Each row comes from the steps of one path. Every step used is in the known rows, and no mark comes twice. Write the path behind each row, first mark first.
Known rows:
z d c: [-4.52  4.95 -1.22  0.72  2.43  0.54  3.35  1.23 -5.32 -2.05 -0.05 -1.11
  1.56 -1.00  1.41 -0.28 -1.48  2.43 -1.06  3.88  2.18 -2.46]
z t c: [ 0.90  2.92 -0.84  1.16  2.55 -0.66 -0.78 -1.92 -5.05 -1.96 -0.40 -0.94
  1.68 -0.45  2.39  0.93 -1.18  1.95 -0.46  3.49  0.32 -2.77]
t c u z d x p: [-6.35  1.79 -1.61  0.37  2.08  0.01  4.70  0.84 -7.20 -2.09 -1.25 -4.66
  0.60  1.97  0.83  0.32 -1.49  3.19 -1.08  3.87 -3.50 -1.31]
r t c u z d x: [-4.37  2.87 -2.59  0.68  2.36  1.48  4.17 -0.78 -5.79 -2.66 -1.23 -4.72
  0.40  1.57  1.80  2.39 -3.36  2.95 -0.36  4.60 -3.72 -2.48]
z t r: [-0.19  3.86 -1.72  3.50  1.97 -0.05  0.22 -3.29 -4.37 -1.72  0.17 -2.52
  2.76  0.37  2.14  0.08 -0.13  1.93 -1.19  4.99 -1.49 -2.10]
u z: [-2.89  3.01 -1.06  1.43  1.58  0.85  1.93 -1.21 -3.23 -2.20  0.45 -2.28
  0.38 -1.18  1.15  0.07  0.49  3.23 -0.58  3.33 -1.26 -2.53]
r t z d c: [-5.22  5.39 -2.38  0.34  1.79  1.99  2.77 -1.17 -4.71 -1.78 -0.14 -2.51
  0.41 -0.19  2.79  0.55 -2.62  2.31 -0.80  5.18 -1.48 -3.62]
t c: [-0.35  2.68 -0.66  0.82  2.41 -0.43  1.15 -0.93 -4.01 -1.54 -0.66 -1.28
  1.48 -1.47  2.16  1.03 -0.43  1.67  1.07  3.21  1.20 -2.22]
c u z d x p h: [-7.54  2.39 -1.59  1.81  2.75 -0.14  5.34  0.34 -5.47 -2.37 -0.44 -4.36
  0.49  3.47  0.77 -0.95 -0.89  3.13 -3.64  4.31 -2.43  1.91]
c u z d x: [-5.17  3.13 -1.90  2.09  2.30  1.34  5.38  0.73 -5.43 -3.07 -0.94 -4.86
  0.50  1.04  0.31  0.41 -1.87  3.13 -1.79  3.81 -2.21 -1.04]
t z: [-1.92  3.25 -1.12  1.97  1.59  0.96  1.84 -1.90 -2.95 -1.65 -0.63 -2.91
  0.34 -1.25  2.00 -0.12 -0.05  2.04 -0.12  3.66 -0.94 -2.12]
u z t: [-1.60  3.19 -1.22  1.78  1.90  0.55 -0.11 -2.30 -4.16 -2.57  0.83 -1.92
  0.44 -0.11  1.37  0.08 -0.26  3.46 -2.12  3.61 -2.22 -2.96]
t c u z: [-2.91  1.67 -1.32  1.48  2.55  0.83  3.03 -0.15 -4.53 -2.08 -1.18 -4.01
  0.60 -1.90  1.58  1.75 -1.25  3.20  0.57  4.05 -2.63 -2.68]
c u z d x p: [-7.46  2.23 -2.04  2.02  1.60  0.94  5.32  0.81 -6.19 -2.29 -0.43 -4.82
  0.30  2.16  0.22 -0.78 -0.19  3.05 -2.49  3.88 -2.95 -0.42]
c u z t r: [-2.69  2.80 -2.40  4.00  2.13  1.22  2.12 -2.46 -4.76 -2.30 -0.28 -5.18
  1.96 -0.02  1.63  0.74 -0.92  3.43 -1.68  5.84 -5.37 -2.48]
c u z d: [-4.94  3.07 -2.26  2.87  1.95  1.22  4.76  0.79 -5.08 -2.39 -0.41 -3.85
 -0.06 -1.60  0.73 -0.05 -0.63  3.73 -1.41  4.65 -2.98 -2.44]
x d: [-1.77  4.57 -1.71  2.18  2.29  0.40  1.14 -0.57 -4.30 -2.05 -0.05 -2.04
  1.74 -0.26  1.43 -0.65  3.18  1.40 -0.87  3.70  1.28 -1.82]
r t z d x p: [-5.73  3.67 -2.48  1.03  0.71  1.26  2.87 -2.38 -5.06 -1.43 -0.03 -3.60
  0.00  3.37  2.19 -0.57 -0.48  1.46 -1.69  4.26 -2.73 -1.33]
r a: [-1.52  3.68 -1.62  0.96  1.47  1.58  2.58  0.36 -3.53 -1.92 -0.32 -1.02
  0.84 -1.09  1.84 -1.49  0.95  1.61  0.11  3.84  0.84 -1.40]
x d z t: [-2.07  4.80 -1.85  1.65  2.61 -1.18 -0.04 -1.87 -5.22 -3.35  0.24 -3.56
  1.39  1.33  1.76 -0.61  0.93  2.80 -2.48  4.20  1.42 -2.66]
r t c: [-0.75  3.03 -1.66  0.96  1.94  0.69  0.45 -2.44 -3.39 -1.23  0.02 -1.31
  1.11 -0.71  3.08  1.93 -0.75  1.18  1.22  4.00  0.25 -2.78]
t z d: [-2.85  4.25 -1.73  1.68  1.49  0.60  3.14 -0.95 -4.42 -1.74 -0.65 -2.70
  0.03 -1.12  1.74 -0.69 -0.74  2.90 -0.80  4.26 -1.72 -2.59]
p x d c u z t r: [-4.70  4.74 -2.10  2.65  3.57  0.96  2.36 -1.20 -6.52 -2.87 -2.00 -6.05
  2.96 -1.06  0.44  0.96 -0.91  3.07 -3.51  6.18 -4.62 -2.33]
d c u: [-4.63  3.11 -1.41  2.56  2.89  1.82  3.89  1.37 -4.24 -1.91 -0.72 -3.27
  1.67 -1.58  1.66  0.73 -1.18  1.45 -0.39  3.96  2.27 -1.18]

Write each row's path:
[-4.91  3.31 -1.35  1.46  1.42 -0.26  3.49  0.09 -5.62 -1.71  0.10 -2.11
  1.15  2.66  0.83 -1.49  0.68  1.59 -2.04  3.04  0.92 -0.05] : z d x p
[-2.82  2.40 -2.02  3.43  2.34  1.46  1.60 -1.17 -4.67 -2.54 -0.02 -3.79
  0.34 -0.62  1.27  0.50 -0.71  3.28 -2.24  4.39 -2.94 -2.37] : c u z t
[-1.63  4.15 -2.28  0.98  1.36  1.33  1.23 -2.11 -4.83 -2.56  0.05 -2.80
  1.72  0.58  2.00 -1.00 -0.25  3.69 -1.20  5.87 -5.52 -3.17] : u z t r a
[-4.78  4.36 -1.75  2.05  3.79  1.27  1.98  0.07 -6.34 -3.15 -1.67 -4.71
  1.43 -1.65  0.07  0.59 -0.68  2.87 -4.09  4.64 -2.18 -2.20] : p x d c u z t
[-5.83  4.69 -1.21 -0.33  2.21  0.77  3.49  1.01 -5.41 -2.64  0.25 -1.94
  0.73 -0.94  0.94 -0.10 -1.86  4.06 -1.50  4.05 -0.85 -3.47] : u z d c
[-1.62  2.24 -1.39  1.89  3.10 -1.12  1.75 -1.10 -5.43 -2.88 -1.15 -4.71
  0.93 -0.37  2.40  1.40 -3.07  2.93 -0.47  4.28  0.58 -2.42] : d z t c u
[-3.88  2.72 -1.80  1.22  2.49  0.36  4.28  0.89 -6.08 -2.29 -1.36 -3.71
  0.31 -1.93  1.35  1.11 -1.97  3.89 -0.09  4.64 -3.58 -3.20] : t c u z d
[-5.04  4.47 -2.02  2.22  3.39  1.70  3.38  1.80 -5.52 -2.35 -0.99 -3.77
  2.34 -0.69  1.52  0.15  1.11  1.39 -1.29  4.44  1.72 -1.62] : x d c u
[-5.26  3.34 -1.44  0.88  1.13  0.17  3.58 -0.89 -5.57 -1.72 -0.68 -3.70
  0.37  2.70  1.17 -1.39 -0.33  2.05 -1.83  3.42 -1.83 -0.64] : t z d x p
[-0.30  2.09 -1.54  2.81  2.98  0.26  1.04 -0.73 -5.48 -1.87 -1.13 -2.87
  1.53 -0.98  2.34  1.40 -1.68  1.79 -0.56  4.11 -0.47 -2.09] : z t c u
[-4.86  4.05 -2.52  0.92  2.49  2.62  3.41  0.23 -6.00 -2.76 -0.94 -4.56
  2.38  0.37  1.92 -0.12 -2.27  3.52 -1.38  6.63 -5.05 -2.91] : d c u z t r a
[-5.67  4.16 -1.87  2.36  2.90  1.38  5.08  2.37 -5.76 -2.14 -0.85 -3.02
  1.45 -1.45  1.40  0.13 -1.87  2.26 -1.20  4.64  1.46 -1.74] : z d c u
[-4.81  3.22 -1.69  1.87  3.03  1.85  2.07  0.13 -5.48 -2.84 -0.14 -3.70
  1.06 -0.52  1.46  0.85 -2.30  3.33 -2.33  4.38 -1.69 -2.83] : d c u z t
[-2.26  3.49 -2.24  2.07  1.21  1.98  1.15 -3.39 -2.30 -1.34  0.18 -2.89
  0.04 -0.47  2.93  0.75 -0.39  1.52  0.08  4.48 -1.91 -2.67] : r t z
[-4.34  2.93 -2.90  1.26  1.99  1.37  3.44 -0.65 -5.47 -1.95 -0.71 -3.67
 -0.05 -1.13  2.27  1.89 -2.19  3.43  0.06  5.38 -4.54 -3.77] : r t c u z d
[-1.54  3.89 -1.66  2.61  1.99 -1.37  1.14 -3.58 -4.15 -2.68  0.24 -4.32
  2.25  1.12  2.18  0.13 -1.51  3.08 -1.19  5.15 -0.40 -2.34] : d z t r
[-3.22  4.63 -1.69  1.26  2.42 -0.98  1.89 -0.90 -4.15 -3.01 -0.07 -3.92
  1.22  0.31  1.49 -0.54  1.69  2.63 -0.86  3.86  2.42 -2.05] : x d z
[-2.47  4.05 -1.23  1.64  2.12  0.13  3.60 -0.20 -4.85 -2.56 -0.46 -2.19
  1.28  1.63  0.85 -0.31 -1.10  1.77 -1.32  3.08  1.69 -0.62] : z d x
[-4.90  3.52 -1.99  2.55  2.83  1.59  2.55 -1.13 -5.52 -2.59 -0.45 -4.99
  2.58  0.04  1.68  1.17 -2.44  3.50 -1.86  6.04 -3.99 -2.96] : d c u z t r
[-2.11  3.54 -2.10  1.56  3.48 -1.24  1.24 -0.70 -6.60 -3.26 -1.37 -5.23
  1.62  0.55  2.25  0.98 -0.66  2.92 -1.33  4.75  0.10 -2.78] : x d z t c u
[-4.88  5.06 -1.28  0.20  2.18  0.90  3.56  0.33 -5.20 -2.07 -0.87 -2.52
  0.84 -1.01  1.83 -0.35 -2.32  2.96 -0.90  4.34 -0.46 -3.08] : t z d c
[-3.83  2.43 -0.73  2.13  2.31 -0.97  1.64 -1.34 -3.10 -0.95  0.79 -1.04
  1.19  1.27  2.05 -1.39  1.79  1.40 -1.90  3.62  1.56  1.55] : x p h
[-1.39  4.44 -1.29  2.67  2.57 -0.08  1.61 -0.99 -4.01 -1.95 -1.41 -2.56
  1.43 -2.24  0.30 -0.43  2.40  1.08 -1.89  3.43  1.27 -0.80] : p x d
[-4.02  2.60 -1.42  0.43  2.80  0.47  4.88  0.70 -6.33 -2.88 -1.79 -4.71
  0.83  0.74  0.87  1.53 -3.18  3.42 -0.59  3.81 -2.85 -1.79] : t c u z d x
[-0.50  4.23 -0.92  0.48  3.42 -2.65 -0.12 -2.28 -5.92 -3.12 -1.90 -3.90
  1.45 -0.86  1.23  0.80 -1.01  2.68 -2.06  3.78  0.84 -2.48] : p x d z t c
[-1.98  5.23 -2.25  2.19  2.48 -1.46  0.50 -3.18 -5.41 -3.10  0.03 -4.87
  2.89  1.96  2.10 -0.22  0.84  2.99 -1.94  5.64 -0.91 -2.70] : x d z t r
